Every row comes from one small tree of marks. The marks that hang from a mark follow it in brackets, in alphabetical order. Every link used is in the known rows. Which tree was each row made from?
Known rows:
buka{zotudoz}: [  4   4 -14  -3  -7   9  -9   2   5 -12   0   0  10  -6  12  11   7  -2
  -3   4  -2 -11   7   6 -16 -10  -4  -9   1   3  -1   7  -1   9   1  -5
   9   4  -4   7   7  -2  -1  -8  -3   4 -12]
buka{kalil{mova zera}}: [  2   4 -13   1  -4 -25  -6  -1  -2 -10  -8   3  18  -6   9  20   9   4
   0  11  -2  15 -10  11  -7  -4  -5  -7   5 -13  -3  12  -3   8  -3   1
   0   0  -9   9   0  -3   5   7   0  10  -3]
dumef{buka{kalil{sode} zotudoz{mova zera}}}: [ 10   1 -15   4 -11  -1  -8  11   5  -8  -5   4  17 -13  27  20  16  -6
  -7  -6  -9 -17  10   8 -26  -2 -28 -31   6  -7   5  12   0   8   3 -14
   8   4 -21  25  -8  -6   8 -13   9  13 -12]
kalil{zotudoz{mova zera}}: [  9  11  -4  -4  -5 -28  -6   6   8  -8  -4   6   8   4  14  -9  12  -1
  -2   8  -2 -14   5   1 -24  -4 -10 -20  11  -5  -4  10   2   9  -2   3
   6  12  -5  12 -10  -6  -2  -2  -4   7  -9]
zotudoz{zera}: [  8   9  -6  -9  -5 -14  -5   5   3  -7  -2 -13   9  -4   8   1   7  -2
   1  10  -5  -3   6   5 -16  -5  -6 -10   4   4   1   9   5   4   3  -2
   4   5  -2   8  -5  -4   6  -5   0  11 -10]
sode{zera}: [ 14   4  -7  -4  -5 -21  -6   3   4 -12  -4 -17   8  -6   7   9   7  -1
   7  13 -11  -8   1  10  -5  -6  -9  -1   7  10   8   4  -2   8   1  -3
   0   5   5   2 -14  -3   5  -5   2   6  -8]
dumef{buka{kalil{zotudoz{mova zera}}}}: [  9   6 -10   1 -10 -39  -3   5   4  -8  -3   4  14  -6  22   6  14  -2
  -4   8 -12 -12   2   6 -23  -1 -23 -25   8 -17  -1   9  -1   6   3  -6
   5  10  -8  19  -6  -8   3  -2   9   4  -9]
sode{zera{zotudoz{mova}}}: [ 12   8  -4  -1  -5 -23  -8  11   3 -10  -9  -6   8   3  12   1  14  -5
   1   9  -2 -10  14   5 -10  -8 -17 -17   5   5   1   6   2   9  -4  -5
   4  10  -2   6 -20   0  -3 -18  -8  11  -8]
mova{zotudoz}: [  3  15 -11  -7  -8 -19  -4  -2   9 -12  -1  10  15   1  10   6   4   0
   2  11   0  18   8   4 -20  -9   6  -1   0 -12   8   6  -9   8   1   7
   3   6   4  -2  -2  -6  -3   0   1   8 -11]
zera{zotudoz{mova}}: [  4  12 -11  -4  -7  -5  -7   5   2  -9  -9   4  10   8  12  -1  12  -5
  -3   7   8  -1  13   5 -19 -11  -7 -19   0  -4  -4  10   0   7  -3  -1
   7   9  -4   5  -6   0  -5 -13 -10  11 -10]
tupi{zotudoz{mova}}: [  4   6 -15  -6  -7  -7  -7   7   5 -10  -8   8   5  10  13 -11  19   2
  -3  12   5   6  12   8 -24 -13  -7 -23   5  -4   1   7   2   8   3   4
   8   9   3   8 -19   4  -7  -7  -8   8 -13]
tupi{zotudoz}: [  3   4 -16  -5  -8  -1  -8   3   7 -10  -4  -2   5   1   8 -11  10   0
   1  11  -1   6   9  11 -24 -13  -2 -12   2   3   2   3  -1   6   6   1
   5   5   3   6  -5   4  -3  -3  -5   7 -12]
kalil{mova zera zotudoz}: [  0   7  -9   1  -1 -21  -8  -1   7 -14  -1  17   9  -4   8   0   5   4
   5   6   0   5 -15  10 -17  -5   9  -9   9  -5  -5   5 -12  13  -7   8
   1   6  -7  11   0  -9   1  15  -5   9  -2]
zotudoz{mova zera}: [  9  12  -4  -9  -5 -21  -4   8   3  -7  -6  -1   9   4  13  -1  14   1
  -3  14   2  -2  10   2 -15  -4 -11 -19   7  -3   0  13   9   6   0   1
   6   7  -2   8 -18  -4   3  -9  -3  11 -11]
dumef{buka{kalil}}: [  5   1 -18  -5 -12 -19  -1  -4   1 -10  -6  -5  16 -12  15  23   6  -2
   0  11 -11   2  -2  15 -11  -5 -13  -7  -1  -9   6   6  -7   4   7  -8
   2   3   2  10   8  -5   5  -2  14   3 -12]
buka{kalil{mova sode zotudoz}}: [  5   0 -15   9  -3  -9  -9  -4  11 -11 -10  11  16   2  10  17  10  -2
   3  -5  -7  -8 -14  16 -32  -3  -1  -6  12  -5   4   8 -27  16 -10   2
  -1   7 -12   8   9  -5   0  16  -2  10  -7]
dumef{buka}: [  3   5 -16 -10  -9 -10  -1  -3   5 -12  -2   2   9 -10  13  10   4  -1
   3  11  -6   2  -3  15 -12  -6  -2  -9  -3  -1   8   3  -7   6   6  -2
   3   6   7   6  -2  -7   7  -1   9   5 -12]
kalil{sode zotudoz}: [  6   3 -14   1  -7   7  -9  -2  17 -12  -4   7   5  -2   6   3   1  -4
   7  -5 -10 -13  -6  16 -33  -8   5  -5   9   4   7   2 -23  14  -5   4
   0   9  -4   4   7  -6   3  12   0  12 -10]
zera{zotudoz}: [  3   9 -12  -5  -7  -2  -8   2   3  -9  -5  -5   9   0   6   0   4  -7
   1   3   1  -3   9   7 -19 -11  -1  -9  -2   3  -1   5  -3   6  -1  -4
   5   5  -2   4  10  -1  -3  -9  -7  11 -10]
zotudoz{mova}: [  6   9 -11  -8  -5  -7  -3   1   4 -11  -9   6   8   7  11   5  13   2
  -3  15   4   0   3   8 -12  -8  -5 -13   4  -3   2  12  -2   8  -1   4
   5   9   5   1 -16  -2  -1  -3  -2   8 -12]
buka{kalil{mova sode zotudoz{zera}}}: [  8   3  -9   8  -2 -21 -10   3   9  -7  -8   2  18  -1  12  11  11  -4
   2  -6  -9 -12  -6  10 -36   0  -8 -13  13  -4   2  10 -17  13  -9  -1
   0   5 -20  14   5  -5   3  10  -2  12  -7]

Write each row's tree:
[  8   4 -13   3  -7 -19  -5  -1   6 -10  -9   7  13   4  13  12  14   0
  -5   7  -4  -9   0   7 -22  -7 -13 -12   9 -15  -3  10  -9  10  -3   1
   4  11  -3   8   0  -3  -6   1   0   2 -10] | buka{kalil{zotudoz{mova}}}
[  6  -1 -17   9  -9  15 -12   7   7 -11  -7   9  12 -10  17  21  13  -2
  -6  -3  -6  -6   1  10 -18  -8 -18 -21   9  -9   0  13  -2  11  -3  -5
   5   3 -23  20  -2  -1   5  -5   1  16  -7] | buka{kalil{sode zera} zotudoz{mova}}
[  8   7  -9  -5  -8 -14  -5  11   2 -10   1   5  11 -10  25   4  14  -2
  -7   7  -2 -16  12   3 -14  -4 -19 -32   3  -4   0  10  10   8   6  -9
  11   7  -9  22 -16  -8   4 -17   3   6 -12] | dumef{buka{zotudoz{mova zera}}}
[ -1  15  -9  -2  -3 -36  -6   0   7 -14   1  23  17  -2  11   7   6   6
   4   9   5  31  -4   5 -13  -4  11  -7   3 -19   4   8  -7  10  -4  11
   0   1  -5   4 -11  -9   0   6  -4  12  -4] | kalil{mova{zotudoz} zera}
[  7   9  -8  -8  -6 -15  -7  13   4  -6  -6  -2   6   6  15 -19  20   0
  -3  11   3   3  18   2 -26  -9 -14 -30   8  -3  -1   9  13   5   5   1
   8   8  -4  15 -21   2  -3 -12  -9  11 -11] | tupi{zotudoz{mova zera}}
[  6  15  -5  -2  -2 -27  -7   6  12 -10  -4  15  20   2  13   6   9  -1
   6   0   3  14   5   5 -30  -1   6 -13   8  -7  12   9 -14  13  -5   8
   2   4 -13   6 -15  -9   2   4  -4  18  -9] | kalil{mova{zotudoz{zera}} sode}
[  4  -1 -18   2 -12 -24  -4  -5   6 -12  -1   4  14 -12  15  15   3  -3
   1   5 -15  -8  -7  15 -19  -5 -10  -8   2 -11   3   3 -15   7   5  -5
   1   7  -1  12  14  -8   2   6  12  -1  -9] | dumef{buka{kalil{zotudoz}}}
[  6  -3 -21  -1 -12   1  -3  -4   7 -10  -8  -2  14 -12  14  26   4  -5
   4   1 -15  -2  -6  21 -20  -6 -11  -8   1  -4  13   5 -17   7   5  -7
  -1   2  -5   8   5  -5  12   4  15  11 -12] | dumef{buka{kalil{sode}}}
[  2  -1 -20   4 -12  -6  -7   3   0 -12   3   2  15 -27  21  22   4  -1
  -4   4 -13  -1  -3  11  -6  -7 -17 -16  -1 -11   0   6   2   5   8 -12
   5  -1 -13  23  12  -6   9  -6  12   5  -6] | dumef{buka{kalil{zera} zotudoz}}
[  2   2 -16   4  -4  -5  -9   1  -2 -11  -7  -1  21  -3  17  25  16   0
  -7   1   1  -6   0   7 -12  -5 -10 -11   4  -6  -4  13  -6  12  -3  -6
   7   2 -11  13   8   1  -5  -4  -3   3  -8] | buka{kalil{mova} zotudoz}
[ 13   1  -7   6   0 -23 -10   2  15 -14  -6   6  10  -1   9   8   9  -1
  11  -4 -10 -19 -12  17 -25  -2   0  -6  15  12   9   1 -25  19 -12   3
  -2   9  -6   5 -15  -7   3  12  -3  10  -5] | kalil{mova sode{zera} zotudoz}
[  1   1 -17   7  -8 -13  -7   3   4 -10  -6  12  18 -15  14  16   7  -7
   4  -7  -6   8 -10  18 -20  -3  -8 -20   0  -8   4   5 -15   9  -3  -7
  -1  -1 -21  19   5  -7  10   2   3  19  -3] | dumef{buka{kalil{mova sode zera{zotudoz}}}}
[  2   3 -12   7  -4 -28  -8  -2   4 -12  -3  11  15  -6  10  12   8   2
   0   5  -6   6 -16  10 -17  -4  -4  -8  10 -14  -7   9 -11  11  -7   4
  -1   3 -13  14   7  -6   1  13  -2   6  -1] | buka{kalil{mova zera zotudoz}}
[  9   5  -8   4  -8 -31  -8   3   5  -5  -2 -10  14  -6  11   6   6  -4
  -1   4 -14 -11   3   3 -24  -4 -14  -7   9  -7  -3   7  -1   6   2  -5
   2   6 -11  13  13  -5   1   2   2   4  -8] | buka{kalil{zotudoz{zera}}}
[  5   3 -10   2  -5 -46  -3   2   2  -9  -2   2  20 -10  19  11  12  -1
   0   3 -10  -7  -8   9 -23   2 -13 -18   8 -12  -1   8  -9   9   0  -5
   3   5 -10  19   5 -11   4   6   7   3  -6] | dumef{buka{kalil{mova zotudoz{zera}}}}
[ 15  -5 -16   9 -11  -8  -8  10   7 -12  -7  -1  15 -15  26  29  15  -5
  -2  -4 -16 -26   4  14 -14  -3 -32 -23  10   1  10   6  -8  12   2 -15
   4   5 -13  18 -18  -4   7 -12  11   8 -10] | dumef{buka{kalil{sode{zera}} zotudoz{mova}}}
[ 12   1 -10  10  -3 -18 -11   6   4  -9 -12  -9  19  -3  11  20  12  -9
   6  -7  -8 -12   1  14 -19  -3 -15 -10   8   8   6   5 -16  13  -9  -9
  -2   3 -16  10  -5   1   3  -5  -4  16  -6] | buka{kalil{mova sode{zera{zotudoz}}}}
[  5   3 -17   2 -11 -30  -2  -2   6 -12  -6  13  14  -3  21  13  11  -1
  -4   8  -9  -8  -4  12 -19  -5 -16 -18   6 -17   0   6 -11   9   2  -3
   4  11  -1  12  -1  -8  -1   2   8   1 -10] | dumef{buka{kalil{zotudoz{mova}}}}
[  7  -1 -14   5  -6 -13  -8   7   3  -8  -3   2  22 -16  23  23  13  -6
  -2 -10  -9 -14  -1  12 -24   0 -17 -24   6  -1   5  10  -8  11   0 -13
   7   0 -22  25  -1  -7   9  -5   7  11  -8] | dumef{buka{kalil{mova sode} zotudoz{zera}}}
[ 10   7  -7   3  -6 -29  -6   6   5  -6  -7  -2  14   2  16   6  15  -2
  -6   7  -7 -11   7   2 -26  -3 -21 -18  12 -13  -5  12   2   8  -1  -3
   4   9 -11  15  -2  -4  -3  -2   0   6  -9] | buka{kalil{zotudoz{mova zera}}}
[ 17  -3 -13  11  -8  -2 -11  10   8 -11 -11  -6  15  -7  19  27  17  -5
  -3  -3 -13 -26   6  10 -15  -6 -29 -16  13   4   7   9  -6  13  -4 -11
   3   5 -15  14 -17   0   3 -12   2  10 -11] | buka{kalil{sode{zera}} zotudoz{mova}}
[  4   5 -16  -5  -9  -3  -4   4   4 -14  -2  11  10  -7  24  10  13  -1
  -7   8   1 -12   5   8 -12  -7 -12 -26   2  -6   0   8   0  10   5  -6
  12   7  -2  15 -11  -5   1 -12   4   4 -13] | dumef{buka{zotudoz{mova}}}
[  2   7 -14   3 -10  -7  -9   3  -1  -7  -5  -8  13 -11   7  10   3  -6
  -1   3  -7   9   5   7 -13  -9 -12  -9   0 -10  -6   7   3   2   1  -7
   2   0 -15  14  17  -2   2  -6  -2  13  -4] | buka{kalil{zera{zotudoz}}}
[  3   3 -12   3   0  -4  -9  -4  14 -13  -7  19  10   5   8   6   7  -1
   7  -5  -1  -8 -12  17 -31  -5  11  -9  11   3   5   5 -28  18 -11   7
   1   8  -6   4   0  -7   1  17  -5  11  -8] | kalil{mova sode zotudoz}
[  3  11 -12   1  -5 -39  -5  -3   3 -12  -6  12  27   3  14  22  12   2
  -1   8   3  23   2   4 -17  -4   2  -4   3 -23   5  10 -13  10  -4   5
   2   3  -5   2  -1  -5  -6   2   0   6  -8] | buka{kalil{mova{zotudoz}}}
[  6  -1 -17  10 -10   0 -11  -1  13 -11  -4   7   8 -13   7  14   1  -3
   5  -5 -18  -2 -13  15 -29  -8  -6  -4  10  -8   4   4 -17  10  -4   1
  -5   4 -16  14  15  -6   7  15   6  14  -5] | buka{kalil{sode zera zotudoz}}
[  8   0 -17   7  -9  19 -10   4   7 -10 -11   6  15  -1  18  24  15  -3
  -8  -4  -4 -16   6   9 -22  -9 -19 -18   8  -5   3  13  -8  12  -3  -7
   6   5 -17  13  -1   1  -1  -7   0  11 -13] | buka{kalil{sode} zotudoz{mova}}
[  4  18  -3  -7  -1 -43  -5   5   7 -10   0  11  22   3  13   3  13   2
   2  10   6  18   8  -1 -20  -1   4 -12   5 -12   4  11  -3   9  -3   7
   4   4  -6   6 -12  -8  -2  -1  -4  11  -7] | kalil{mova{zotudoz{zera}}}
[  4  12 -10  -2  -6 -57  -1   3   2  -9  -2   9  29  -8  22  18  12   1
   0   9  -3  20   5   3 -19   3  -9 -16   2 -23   7  10  -6   7   4  -2
   3   1  -8  13  -8 -11   1  -3   8   7  -7] | dumef{buka{kalil{mova{zotudoz{zera}}}}}
[  3   1 -19   4 -12  -7  -6   6  -1 -12  -2  14  14 -18  25  20  13   0
  -9   6  -7  -1   1   8  -7  -7 -23 -26   2 -18  -3  10   5   7   5 -10
   7   2 -14  24  -5  -5   5  -9   9   7  -7] | dumef{buka{kalil{zera} zotudoz{mova}}}
[  8   9  -6  -4  -5  -2  -9  12   2  -8  -2  -1  10  -1  19   1  16  -1
  -8   7   2 -14  16  -2 -16  -6 -15 -26   7  -1  -4  14  13   8   1  -6
  12   7 -12  17 -12  -3   0 -17  -5   9 -11] | buka{zotudoz{mova zera}}
